Known rows, with every step that occurs
E > R > F: [ 10.5  -0.7  -2.4   7.5  19.6   1.7 -12.2 -14.3   0.4  26.4   4.9  -3.5
  14.0  -5.1   4.5  -4.5  14.0  17.2   8.2 -32.9  -1.9  -4.4  -3.4   2.4]
F > R > S > M: [ 11.6   4.2   0.0  18.7  -2.7   2.8 -33.7   2.3  -8.8  14.3  13.5  -0.2
  21.7  18.1  -2.9 -14.1  -9.6   0.5  -7.7  -1.8  11.5   9.4  -4.5  -1.8]
F > R > S > M > Y: [  4.6 -10.2   3.3  17.6  -0.4  13.1 -29.4   4.6 -25.5  18.5   8.4   6.2
   1.2  24.3  -4.1 -20.5 -16.3  -7.5  -0.3  12.2  13.5  18.5   1.8   2.4]
R > Y > M: [  6.1   5.5 -16.9 -23.6  -2.1  -8.5   7.1  -5.4 -30.6  -0.5  16.7 -17.9
 -12.6   2.0   4.5   0.7   2.2   9.5   5.6  -6.2 -23.8 -11.1  -5.0  10.4]
F > R > Y: [ 12.8   3.6  -8.3  -2.0  -6.0  -1.5 -24.9  -6.4 -25.0  14.7   7.2   2.1
  10.1  13.8  -4.5   1.7   1.0   4.8   4.9 -13.8 -16.4  -2.5 -21.9  12.7]
S > M > C > R > Y: [ 18.0  16.0 -16.8  -7.3  -7.5   0.9  -6.0  -8.5 -28.0  -5.9  11.2 -29.9
 -28.1  10.5   1.8  -7.9  16.8  10.8   5.7  -0.3 -13.3  -2.1 -17.1 -16.9]
U > C > R > F: [ 24.3  14.1 -13.3  30.0  13.3   3.8   2.1 -18.7   7.1  15.0   8.7 -17.7
 -18.2  -1.4  15.0 -12.1  27.6  16.9  -3.5 -24.9  -6.3  -7.8  12.2  -8.7]
C > R > F > M: [ 16.2  -0.5  -8.8  34.1   6.6  10.2  -9.6 -25.5   1.0  15.3  13.7 -36.1
  34.4   4.7   4.8  14.7  15.7   0.9   4.8  -6.3  -6.6  -6.4  12.8 -21.0]
R > S > M > C: [  6.5   8.8  -7.0  -3.2 -12.9   3.0 -18.5   1.7 -19.9  -0.4   0.7  -8.9
 -17.6  14.7   4.2 -22.0   5.8   5.7 -16.5   2.2   0.1   7.7  -5.9  -8.6]
S > M: [  3.5  12.2  -3.2  -7.9  -3.1  -3.9 -19.7   6.6   2.1  -6.6  20.7 -19.0
   2.6 -14.9   5.5 -12.6  -3.7  -0.7   2.5   1.2   1.0   1.0   6.3  -9.9]
S > M > E > R > F > A: [ -2.3   9.6   7.4  46.8  20.4  -1.6 -45.3 -25.7  20.8  11.9  29.2 -23.8
  -7.4  -4.5  -1.0 -35.7  24.4   0.1  11.5 -33.9  11.9   3.1   2.6  -6.5]
R > S > M: [  8.8   4.0  -5.7  -4.2   0.4   0.6 -21.9   3.1  -2.4   4.6   8.3 -16.7
   7.7   5.6   3.6 -16.2  -6.0   3.1  -4.3   3.9   4.2   4.1   3.8  -5.6]
M > E > R: [ -3.4  -8.8  -2.2 -13.9  33.6  -2.6 -28.1 -16.4   5.9   7.5  10.4   2.3
  16.8   3.0   8.2  -4.2  22.0  10.7   2.6 -23.2 -12.4  11.7  -2.1  13.9]
E > R: [  5.2 -10.2  -1.7 -19.3  23.2  -5.6  -4.7  -7.6  -5.4   7.7   6.7  10.2
  14.4  -4.9   5.8  -1.1   8.2  20.0   2.7 -18.4  -3.5   4.5 -10.0   4.3]
C > R > Y > M > F: [  7.1   2.1 -17.2   5.8   2.8 -10.0  18.7  -6.4 -25.9  -5.6   4.7  -8.3
 -24.0   5.1  11.8   5.9  15.5  19.0  10.5   7.4 -28.7  -5.8  -0.5   1.7]
F > M: [  1.5  -1.1  -4.0  -5.8  -0.9  -0.2 -10.6  -8.6 -11.7  -4.0  16.0 -20.5
  30.0  -6.6   2.6   6.8   3.6  -4.5  -3.4  -2.6 -17.5   1.2   5.9  -6.6]
M > C > R: [  6.4  -2.9 -13.3   1.3   0.2   1.7   5.4 -13.0 -11.8  -5.6   1.1   2.0
 -20.8  17.6  14.1   9.6  23.1  18.5 -11.6  -0.8  -7.1   3.5  -4.7 -10.0]
E > R > Y > M: [ 10.6   0.7 -10.5 -29.7  21.4  -9.8  11.3 -10.4 -37.8   7.5  15.6 -10.0
  -2.8  -0.1   0.1  -0.4   6.9  21.4  11.2 -18.8 -19.4  -5.7 -18.1  13.3]
R > F: [  6.9   3.0  -7.0  15.6  -4.2   3.5 -13.4  -9.2   7.2  17.9   5.8 -11.2
   3.8  -4.8   8.6  -2.7   8.0   5.7   1.6 -18.3  -5.3  -9.6   9.5  -3.0]
U > C: [  9.8  12.3  -9.1 -11.5   4.4  -5.5   0.4  -1.6  -4.5  -3.8   8.9  -3.1
 -20.8 -11.7  12.4 -17.6  16.2  11.8 -12.8 -17.2 -15.7   2.1   3.4   4.2]
Y > M: [ -1.3   2.6  -8.9  -9.5   0.5  -9.3  10.1  -0.3 -13.1  -6.3  20.4  -3.7
  -8.7  -1.6  11.0   1.8   1.5  11.6  -5.3  -0.7 -10.1  -3.9   9.1   5.3]
F > M > Y: [ -6.2 -11.8  -1.9  -4.8   1.2   9.2  -5.9  -6.1 -27.8   1.2  11.6 -13.9
   8.7  -1.1   1.5  -1.5  -2.3 -11.9   3.1  14.2 -15.8  10.6  12.8  -4.5]
C > R: [  8.0  -7.4 -11.2  -1.2  13.3  -1.4  -1.4 -11.8   4.3  -0.4   8.4  -3.0
   5.8   9.5  12.9  15.0   9.6  15.9  -1.8   4.1  -3.7  -0.5   2.5  -5.3]
E > R > F > M > C: [ 11.1   5.2  -0.4  15.6   5.0   6.9  -9.2 -20.0 -26.9  18.5   5.7 -17.1
  12.5  -0.1  -2.4  -4.9  27.0   7.3  -2.3 -33.3 -15.3   2.7  -7.0 -13.3]
E > R > Y > M > F > A: [ -3.0  -2.5  -2.2  14.7   9.9 -18.5  10.7 -13.5 -30.8  -6.3   9.9   9.6
 -36.2  -2.0   0.6 -19.5  17.2  22.1  13.7 -14.9 -20.2  -2.8 -18.9   9.1]
E > R > F > A: [  3.0  -4.6   3.0  33.5  16.7  -2.9 -14.2 -25.7   7.6  18.3  11.8   1.5
  -9.4   0.0   0.1 -16.2  16.9  15.4   5.9 -36.5   8.2  -6.5  -9.9  -3.4]
F > R > E: [ 14.4  -4.4   4.1   8.0  -4.6   3.9  -6.1  -7.1 -11.6  14.1   7.4   4.8
  11.0  17.9   3.8  -4.3  -9.5  -0.7   4.7 -24.4  -4.2  -1.3  13.5  17.6]

Rows
[  9.0  11.8  -9.2   6.5  -4.0   0.7  -5.2  -3.4 -10.1 -12.2  15.1 -18.2
 -23.3   6.1   9.1  -4.8  15.5  11.3  -5.7   4.6   2.6   5.5  -1.2 -22.3] => S > M > C > R
[  8.4  11.2  -5.8 -20.1  24.0  -3.6 -38.8 -12.4 -10.0   6.5  20.0 -30.7
  11.3  -4.8  -3.0 -19.9  16.4   2.7  18.7 -23.7 -16.5   5.6 -13.2   7.1] => S > M > E > R > Y
[  9.6 -19.9  -3.4 -15.5  25.5   1.0  -9.4 -11.3 -11.3  19.4  -6.9  11.9
  22.9  15.8   4.0  -2.2   5.6  22.9  -5.1 -15.5   0.2   7.2 -12.1  12.1] => E > R > S
[ 14.8  -4.2  -9.5   9.1  11.8   5.0 -14.9  -7.2   3.3   5.4   8.8 -18.7
  16.3  15.8   7.0  -2.8   1.5  11.7  -2.4  13.7   9.8   3.7   4.3 -14.7] => C > R > S > M
[ 10.6  18.2  -1.5  23.9 -15.9  -6.6 -32.5  10.0 -19.3   2.9   8.9  -5.1
  -7.2  -8.1  -5.1 -19.6   0.9  -1.2  16.6  -3.4 -17.7   5.1 -11.9  -2.1] => S > M > F > R > Y
[ 18.0   8.0 -13.8  -1.7  16.2  -1.9   9.1 -11.9   1.6  -3.2   9.8  -7.5
 -16.3   1.2  16.7  -6.1  21.1  19.3  -8.7  -9.7  -7.5   1.8   4.6  -2.9] => U > C > R
[  5.3  -8.5  -8.7 -24.1  28.2  -3.1 -28.6 -20.9 -13.4  14.2   4.8 -11.7
   8.5   6.4   1.1  -5.9  23.8   9.4  13.6 -27.6 -25.9   3.7 -16.6  19.7] => M > E > R > Y
[ -3.0   4.8 -16.4 -15.0   7.7  -7.1 -13.0 -13.2 -21.3   0.2  20.8 -24.9
 -10.1  10.3   7.0  -3.0  15.4   2.0   5.3  -9.3 -30.8  -3.9   1.5  19.0] => R > Y > M > E
[  6.5  -1.9  -8.7  40.6  16.7  12.7 -30.2 -33.6  10.9  14.8  18.0 -42.7
  35.3  13.5   6.9  10.9  30.5  -7.3   4.6 -11.3 -13.1   1.3  19.7 -11.7] => C > R > F > M > E
[ -4.4   4.8   0.4  30.6  -7.5 -12.2  -2.3   9.6 -16.6  -2.9  13.0  25.7
  -8.8   2.5   8.5  -2.3   3.0   8.7  -3.7   0.5 -13.1   6.9   7.4   9.0] => Y > M > F > R
[ -4.5   0.5  -0.6  -8.6   0.3   5.6 -14.0   8.4 -14.1  -2.5  17.2 -11.2
 -21.6 -10.1   3.8 -19.0 -10.0  -8.4   7.2  16.5   2.3   9.8  13.3  -4.8] => S > M > Y
[  8.3  16.9  -3.8  59.5 -11.3   2.5 -14.4 -21.5   1.3  -1.8  22.6 -26.0
 -44.3  10.9   3.8 -22.5  25.1   7.9  -1.9 -12.1  14.9  -5.3  -0.7 -31.2] => S > M > C > R > F > A
[  2.2 -21.1  -0.6  -2.7  33.6   6.4 -32.3 -26.1  -9.8  17.1   5.0 -13.6
  51.8  21.5  -0.5  -2.9  19.9   1.9  -5.0 -16.0 -15.2  16.5  -1.9  11.4] => F > M > E > R > S
[  5.3  -5.3  -6.1  54.0   4.7   1.3  -8.8 -30.9  18.0   9.4  15.2 -13.1
 -15.2  13.9   7.4  -2.9  20.5  11.8   2.9 -12.9  10.0 -11.0   3.3 -15.8] => C > R > F > A
[  7.4  11.4  -6.2  21.1 -17.8   7.4 -10.3 -15.5 -21.4  10.8   7.7 -26.0
   0.8   0.2   1.1  -2.1  22.1  -2.7  -7.3 -19.9 -18.1  -2.4   3.7 -15.8] => R > F > M > C
[ -1.2  -1.2   1.5  31.2  -8.3  -6.2 -19.1   5.8  -4.4   2.8  -0.1  27.9
   0.9   1.8   6.5  -4.3   7.4   6.9   0.4  -5.7 -11.1  11.2   0.2   6.1] => M > F > R
[ -7.3   3.0  -6.4   9.2  -6.3 -13.4  12.4   6.1 -11.5 -12.9   8.2  11.0
 -23.9  -9.8  15.8  -4.8   6.5  12.0  -0.4   6.3 -21.0   1.3  14.7   4.5] => Y > M > F
[ -5.9   0.6   2.2  43.3 -12.0  -8.3 -20.8  -2.4   7.6  -9.4   3.1   1.1
 -23.9   1.1   4.9 -35.6   5.8   3.5  -2.7   8.1   2.1   6.6   3.9 -10.3] => R > S > M > F > A
[ -0.7   1.4  -5.6   3.8   7.6   4.0 -43.7  -5.5   8.4   4.6  14.0 -20.4
  12.7  13.1   6.2 -20.8   8.0  -6.2  -6.3   0.1  -1.7   9.9  11.4   4.4] => R > S > M > E
[ 11.3  12.8   9.5  33.7 -14.1  -0.9 -14.4   9.5 -10.5   0.9   8.7   1.2
  -4.3  -2.9   2.8 -24.5  -7.4  -7.5  16.0 -12.4  -5.4   6.1  21.4   4.0] => S > M > F > R > E
[  3.6 -14.4  -0.3  32.6  -6.8  -0.5 -22.0   1.7  -9.1  15.3 -13.0  30.6
   9.5  21.5   4.8  -6.4   4.7   8.7  -7.9   0.5  -8.7  12.6  -1.8  12.1] => M > F > R > S
[ -2.1  14.8  -0.2  13.8  -6.1  -8.6 -15.2  13.8   4.1 -13.0   9.3  -4.4
 -13.2 -24.5   9.7 -20.7   4.6   2.4   7.0   6.4 -10.4   6.6  13.2 -10.8] => S > M > F
[ 12.1  -3.3  -0.4 -11.6  21.4  -0.4 -17.3  -2.4  -8.3  12.7   7.8  -3.0
  19.9   4.2   0.4 -16.4  -0.7  14.9   0.0 -12.2   9.7   7.8  -8.4  -0.7] => E > R > S > M
[ 13.8  -1.3 -11.8  28.3   9.5   6.4  -5.9 -18.8  11.3  17.9   6.1 -15.8
   5.0   7.3  11.3  10.8  16.5  11.7   3.2  -9.3   0.3  -8.4  10.2 -11.6] => C > R > F
[  3.3  -3.7  -2.5  14.9  29.5   3.3 -33.1 -23.7  12.8  25.5   8.5  -8.0
  15.5   1.9   7.0  -9.4  27.7   7.4   6.8 -36.1  -8.6   2.7   5.2   9.0] => M > E > R > F
[ 14.5   1.1 -19.9 -11.2  -5.6   1.8   2.3 -17.6 -29.8   0.4  -4.5 -13.7
 -25.6  21.7   6.2   5.5  23.9  17.0  -1.0  -3.1 -22.4  -3.2 -19.8  -4.2] => M > C > R > Y
[  8.0  14.5 -15.0  33.5   1.3 -16.6  22.0 -17.6 -23.3 -17.1  14.3  -8.7
 -66.9   2.9  11.4 -26.8  30.8  22.4   1.3  -4.6 -23.7  -5.7  -3.4  -0.1] => U > C > R > Y > M > F > A
[ 15.6   2.7 -16.9  -6.4  -7.4   4.6   0.9 -23.2 -41.9  -2.5   6.3 -30.7
  -0.7  19.2  -0.8  12.0  23.8   5.7   0.3   0.4 -29.6  -0.7 -17.5 -13.0] => F > M > C > R > Y
[  5.6  -0.1   4.8  27.5  -9.5  -5.6  13.2   2.9 -25.7   1.4   8.4  15.6
 -10.6  11.7   9.4 -10.1  -3.9   3.1   6.2 -16.8 -16.4   1.8  24.8  20.9] => Y > M > F > R > E
[ -2.1  -9.7   0.9  -7.8  30.8   0.2 -30.3 -23.0  -5.7   4.4  18.1 -17.7
  44.5   0.4   1.5  -0.2  22.0  -1.0   2.9 -19.5 -19.9  14.2   0.0   4.6] => F > M > E > R
[  9.9   8.3  -0.9  19.0 -16.1   4.9 -29.8   4.0 -24.8   8.0   6.0   5.1
  -4.1  28.7  -2.6 -18.1   2.0   4.4 -16.6  -4.7   8.3  13.4 -13.4  -4.9] => F > R > S > M > C
[  2.4   3.7  -2.8  15.8  -6.8  -3.6 -18.5   9.8  -1.0  -0.4  -4.9  -2.2
  -2.5  -3.8   7.7 -24.9   2.2   3.3  -1.0   9.0  -6.5   9.5   9.4  -5.3] => R > S > M > F
[ -5.1  12.3  -3.3   0.5   6.2  -1.6 -38.7  -2.6  12.6  -7.6  24.8 -24.7
   5.4  -8.0   7.9 -19.3  10.3  -8.0   2.2  -3.9  -6.3   8.1  13.4  -1.7] => S > M > E
[ 11.9  -0.9   0.6  12.0  20.4   5.0 -13.8 -21.1  -9.8  22.5  13.8 -21.1
  39.2 -10.1  -3.3   0.8  13.9   4.8   8.7 -28.7  -8.8  -2.1  -2.0  -8.7] => E > R > F > M
[  1.5   5.0  -9.8   3.3   4.7  -5.0 -26.8 -13.0 -26.6   9.4  26.0 -11.2
   3.6  25.3   0.1  -1.6  12.3  -0.6   2.3 -14.2 -22.5   2.2  -7.9  24.4] => F > R > Y > M > E
[  6.8 -14.7  -7.9   7.7  14.5  15.2  -9.9  -4.9 -14.4   7.4   4.6 -12.3
  -7.9  23.0   6.2 -12.7  -5.6   2.2   3.3  26.3  12.4  13.0  11.3 -10.0] => C > R > S > M > Y
[  8.9  -9.1 -16.1   5.6   4.8   3.2  19.0 -15.0 -32.4   1.4   2.6   1.8
 -20.8  41.1  14.2   7.0  17.5  24.8 -21.7   5.9  -2.5   3.9   0.1  -2.4] => Y > M > C > R > S
